What can hang from each mark
H: D
Q: C R
C: G Q
S: R
G: C M P T Y
M: G Y
R: S
D: G H
Y: G M
P: C G

Every row comes from one small tree of marks. The marks that hang from a mark follow it in brackets, in alphabetical order. Every link used is in the known rows. Which tree was each row made from?
Known rows
P[C G[T]]: [-20 -25  22  14   1  28   0  35   8   0  15  19  18  17  -8 -13 -53  28
   7 -14 -12  33   7   9  -3   4   2  28   8  -7]
S[R]: [-23 -22   4  -9   8  14   0  24  17   9   6   3  16   9   1  -4 -41  23
  18  -5 -21   9  12   0 -16   6  14  34  11   5]
G[Y]: [ -7 -11  -4   8   6  -4 -15  35   6  15   3   1  13  16  11 -17 -20  26
  14  -8  -2  30  20  15 -10   8   9  21   3  -1]
P[C]: [ -9 -13  10  19   8   9 -14  41   8   6   9   3  13  18   6 -11 -36  27
   4 -20 -10  19  14   8 -13   2   9  25   1 -12]
H[D[G]]: [-19  -4  -8  16   0  10   8  27  11   5  13   0  39  12  15  -3 -13  18
 -12 -18 -24  19  -2  19  -6   5  24  18  -7  10]
H[D[G[M[Y]]]]: [-27  -9 -13   8  -8  12  16  26  10  -8  31  15  35  24  12  -5 -14  12
 -31   4 -21   8  11  16   1   7  27  31  -2  19]
Y[M]: [-20  -9   0   3  16  -5  -6  39   1  27  18  13  22  22  17  -8 -19  12
  -4  -6 -23   7  15  17 -19  -3  23  30  11 -14]
D[G[M]]: [-23 -10  -9  12   4   0   5  20   7   9  20   9  24  18   6 -12 -14   5
  -7  -4 -22  15  12   8  -6   9  24  21   1   8]
D[G]: [-12  -6  -1  10   0   6   1  30  15  15  15   3  30   9   9  -7 -18  13
  -5 -12 -26  12   5  13  -9   4  16  15  -1   6]
Y[G[C T] M]: [-40 -29  -2  -5  18   2  -9  29 -13  26  14  28  27  13  24 -24  -2  40
  22 -12 -21  50  36  14 -13   1   9  39   8   4]
G[T]: [-15 -19   6   3  -3  16  -2  38  12   6  12  12  15   6   6  -9 -28  33
  16  -8 -11  33  21   7 -10   8  11  22   7   4]
D[G[M P[C]] H]: [-29 -11  -6  34 -16  18  15  17   6 -14  25   9  43  20   4  -7 -34  20
 -12 -20  -9  43  -5   0   0  13  35  22 -21  -1]
D[G[M P] H]: [-31  -7 -14  23 -17  15  22  14   9 -11  24  12  45  19   5  -4 -27  12
  -9 -10 -11  38  -5   3   0  15  37  19 -17   7]
Q[C[G[T Y]]]: [-18 -26 -15  10  -9  15  -3  35   7  22  -2  17   6  12  14 -35 -31  38
  37  -2  -3  55  44  18   9  20  10  16   4  16]
D[H]: [-14  -3 -10  19  -6  12   7  31  10  -3  13   1  37  17  15   5 -32  17
  -3 -18  -5  24   1  11 -12   8  27  20 -14   0]
H[D]: [-18  -8  -4  15   8   9   0  35   7  -1   7   3  24  20  12  -4 -23  24
   0 -16  -9  21   9  16  -9   4  19  26  -1  -2]
G[P[C] T]: [-17 -28  21  14  -9  28  -5  42  10  -5  13  17  12   9  -3 -17 -45  50
  19 -17  -5  51  18  -3  -4   7   6  26   3  -9]
D[G[P] H]: [-21  -4  -7  20 -21  20  18  23  16  -5  19   5  51  11   8   1 -32  20
  -8 -20 -16  36 -12   8  -1  10  29  14 -20   5]
G[C M Y]: [-27 -20 -14   4  18  -9 -11  17 -13  12  13  19   2  32   7 -29 -11  10
  15   3   7  41  30  12   1  12  14  27  10  18]
D[G[C[Q] P] H]: [-35 -10 -17  32  -6  19  28   8  -2   2  27  21  40  28  10 -14 -31  -7
   0 -12 -23  38  -6  25  16   9  32   1 -10  24]
P[C[Q[R]]]: [ -7 -13  10  46  19  -4  -8  28  -1   6  21   8   0  37  10 -18 -40  -3
  17 -16 -24  18  24  35  -6   7  15   5  13  -9]
Q[C[G] R[S]]: [-16 -24  -6  29  23  -6  -6  12   7  12   0  15 -11  28  17 -22 -29   9
  18  -1 -18  30  30  29   4  30  10   2   6   9]
G[C M[Y]]: [-29 -19  -6  -6   8   9   2  28  -1  -1  30  32   5  35   3 -18 -27   3
 -12  13  -6  13  28  11   4   4  12  35  15  22]
M[G[C T]]: [-25 -36   3  -7   3  23  -1  34  -3   4  10  30  11  16   5 -12 -33  27
  28  -2   2  42  34   6  -2   7  -2  21  12  15]
Y[G M]: [-27 -13  -2   7  20  -9 -15  36  -3  27   7  11  32  17  26 -17  -8  34
  12 -15 -25  23  26  17 -23  -1  14  39   4 -20]
G[C P Y[M]]: [-29 -20  -2  -4  15  -5 -10  27 -15  28  16  27  12  29  12 -28 -16  20
  13  -2  -4  46  20  18  -2   0  15  29  13   1]
M[Y]: [ -9 -11   4  -2  -5  13  -2  46  18   1  22  14  16  20   8  -6 -36  19
 -12   3 -14   2  18  14  -6   1   8  30   8   4]
P[C[G[M] Q]]: [-28 -27 -14  43  12   3   7  25  -1  12  13  23   6  44   7 -31 -47   7
  22  -5 -17  19  27  25   2  14  24  17   8  -4]
P[C[G[M]]]: [-24 -24  -7  25   5   5  -3  31   6   6   7  17  11  33   4 -23 -43  25
  15 -11  -6  27  23   9  -7  14  17  29   3  -7]
C[G[P]]: [-21 -19   0  11  -6  16   3  35  18   8   1  22  16  25   0 -21 -50  33
  26 -10  -7  34  12  13   0  12   9  21   6  -7]
G[C M[Y] T]: [-33 -30  -2 -11  -2  19   8  29   0  -4  34  39   5  25   2 -18 -26  18
  -2  16  -6  32  35   6   6   8  11  35  15  30]
Y[G[C] M]: [-37 -19  -6   1  28  -8 -14  27 -14  29  10  22  27  24  24 -23  -3  26
  14 -14 -22  32  28  19 -15  -3  10  40   8  -4]
D[G[P T Y]]: [-16 -23   4   3 -19  15   1  28  13  10  14  13  27  -1   4 -22 -18  44
  19  -8 -11  59  14   7   2  14  11  14  -2  13]

Which tree is each row?
[-28 -29   9  -4 -18  26  10  37  13 -15  31  35  10  21  -6 -17 -40  34
   3  15  -4  36  29  -2   4  12  13  36  12  10] => G[M[Y] P T]
[-35 -34  -4   8   4  18   4  29  -2   6  24  34  17  24  17 -30 -24  30
  20   3 -23  38  44  25   9   6   1  28  11  26] => M[Y[G[C[Q] T]]]
[-31 -26  10  26   8   8 -17  28  -1  -7   3  15  16  25   3 -30 -30  50
  23 -20  -3  50  29  -4  -7  11   6  41  -1 -21] => Y[G[M P[C]]]
[-15 -13 -17  14 -25  12  14  22  10   5  18   1  51  -4  20  -2 -11  33
   3 -16  -9  57   4  14  -5  16  29  12 -23  23] => D[G[T Y] H]
[-32 -16  -1  -3  26  -4  -4  21 -18  32  17  30  19  36   6 -24 -22  -3
   2   2 -12  27  10  29  -1  -3  11  32  17   3] => P[G[C Y[M]]]
[-28 -33  -4   1  -9   6   2  36   4  28  10  31  22  18  13 -29 -30  48
  34  -1  -8  60  26  19  -5  13  17  27   9  -4] => C[G[P T Y[M]]]
[-20 -27   7  -4 -11  19  -6  43  16  -2  14  19  27   6  14 -16 -24  56
  12  -5 -15  36  37   9  -8   8  -2  40   2   6] => M[Y[G[T]]]
[-30 -36  -9   7 -13  10   5  26   7   4   5  31   8  22  -1 -36 -35  48
  43   4   8  70  33   8   4  25  14  25   6   7] => C[G[M P T Y]]
[-23 -26   1  -6 -11  17   7  38  11  -7  31  27  11  19   3 -12 -30  26
  -4  14  -9  22  32   4  -2  10  14  35  11  14] => G[M[Y] T]
[-31 -25   2   2  10   1  -9  38  -2  24  11  17  33   6  25 -17  -7  48
  21 -13 -25  41  34  12 -22   3  13  40   5 -12] => Y[G[T] M]
[-39 -31  -1  -2  11  11   3  10 -14   6  18  35   6  30  -9 -31 -28  11
  19   9   4  56  24  13  11  13   7  29  16  23] => P[G[C M T Y]]
[-25 -17 -23  16 -21   7  18  13   2   0  23   7  44   5  17  -8  -6  25
   2  -7  -4  59  12   8  -3  21  36  17 -21  24] => D[G[M T Y] H]
[-29 -15 -14   8 -15  24  22  15   3   2  26  16  47   4  15  -1 -17  17
  -4 -17 -17  50   1  11   1  10  26  13 -16  35] => D[G[C T] H]
[-35 -26 -14  32   4   8  16  20   4   8  13  32   6  47   0 -34 -50   7
  31   6 -13  29  23  22  11  18  23  15  13  -2] => C[G[M P] Q]
[-24 -37  -1   9 -17  23   8  40  13  -4  25  34  13  25   3 -22 -48  39
   7   4  -8  32  34   8  -1  14  13  36   5   9] => P[C[G[M[Y] T]]]
[-19 -18 -16   5   9 -13  -5  35   1  39   5  17  23  26  23 -24 -20  25
  18  -4 -13  28  22  30 -14   7  20  26   7  -8] => C[G[Y[M]]]
[-21 -19   5  26 -30  34  18  27  13 -11  24  10  49   0   7  -2 -38  42
  -2 -27 -13  59  -5   0  -1  11  26  16 -24   6] => D[G[P[C] T] H]
[-17 -39  21  11 -13  33  -5  47   7 -11   8  23  13  14  -2 -13 -54  53
  30 -13   4  51  27  -5  -4   9  -2  24   5 -13] => M[G[P[C] T]]
[-25  -7   0  16  -7  17  10  26  13  -3  12   8  37  14   7  -8 -22  28
  -6 -18 -19  32  -5  13   1   6  21  19  -6   4] => H[D[G[P]]]
[-11 -35   0  -2  -7  11  -9  42   4   6   2  14  15  10  11 -13 -28  43
  34  -1   9  49  37   9  -8  13   0  20   6   2] => M[G[T Y]]
[-42 -32  -7   3  13   7  -6  17 -10   4  10  28  13  17  10 -30  -8  39
  31  -6  -5  61  42   2  -3  14   6  37   6  16] => Y[G[C M T]]
[-25 -33  19  18  -6  24 -15  38   8  -4   2  15  22   5   5 -26 -34  73
  34 -27  -6  66  29  -3  -8   9  -2  36  -4 -15] => Y[G[P[C] T]]
[-37 -14 -16   1   1  13  18  17  -2  -5  34  27  30  30  10 -12 -10   3
 -30   6 -19  17  13  19  10   5  24  32   1  36] => H[D[G[C M[Y]]]]
[-16 -26  18  51  38  -5   0   4  -5   0  18  17  -5  43   1 -16 -45 -13
   4  -5 -29  17   4  39   3  18   7   1  13  -6] => P[C[Q[R[S]]] G]
[-24 -16 -10  -4  22 -13 -13  28 -17  36  17  20  15  26  20 -23  -5  11
   7  -2 -10  31  23  24  -9  -1  17  29  11   6] => G[C Y[M]]
[-22 -20 -12  31   4  -4  15  23   7   3  30  34   1  56   8 -25 -46 -11
  13  17 -25   9  37  44   8  18  21  13  22  12] => C[G[M[Y]] Q[R]]
[-26 -40  18   6  -4  22  -3  48  -3   7  17  30  21  17   8 -12 -44  46
  19  -9  -6  43  28   2 -12   1   9  32  10 -23] => Y[M[G[P[C] T]]]
[-28 -30  18   7  -7  30  10  34   8 -13  33  35  13  29 -12 -16 -55  21
 -12   8 -10  22  19   6   5   6   7  41  12   4] => P[C G[M[Y] T]]
[-11 -22   2  39  35 -18  -2   7   0   6  16  10  -8  32  16 -12 -20  -8
  12   1 -27  16  17  36  -5  22  16  -5  11   4] => C[Q[R[S]]]
[-29 -21   0  42   3  10  10  18   0   4  27  17  16  32   1 -28 -34   4
   3  -6 -26  25  12  14   8   9  26  12   4  -1] => D[G[M P[C[Q]]]]
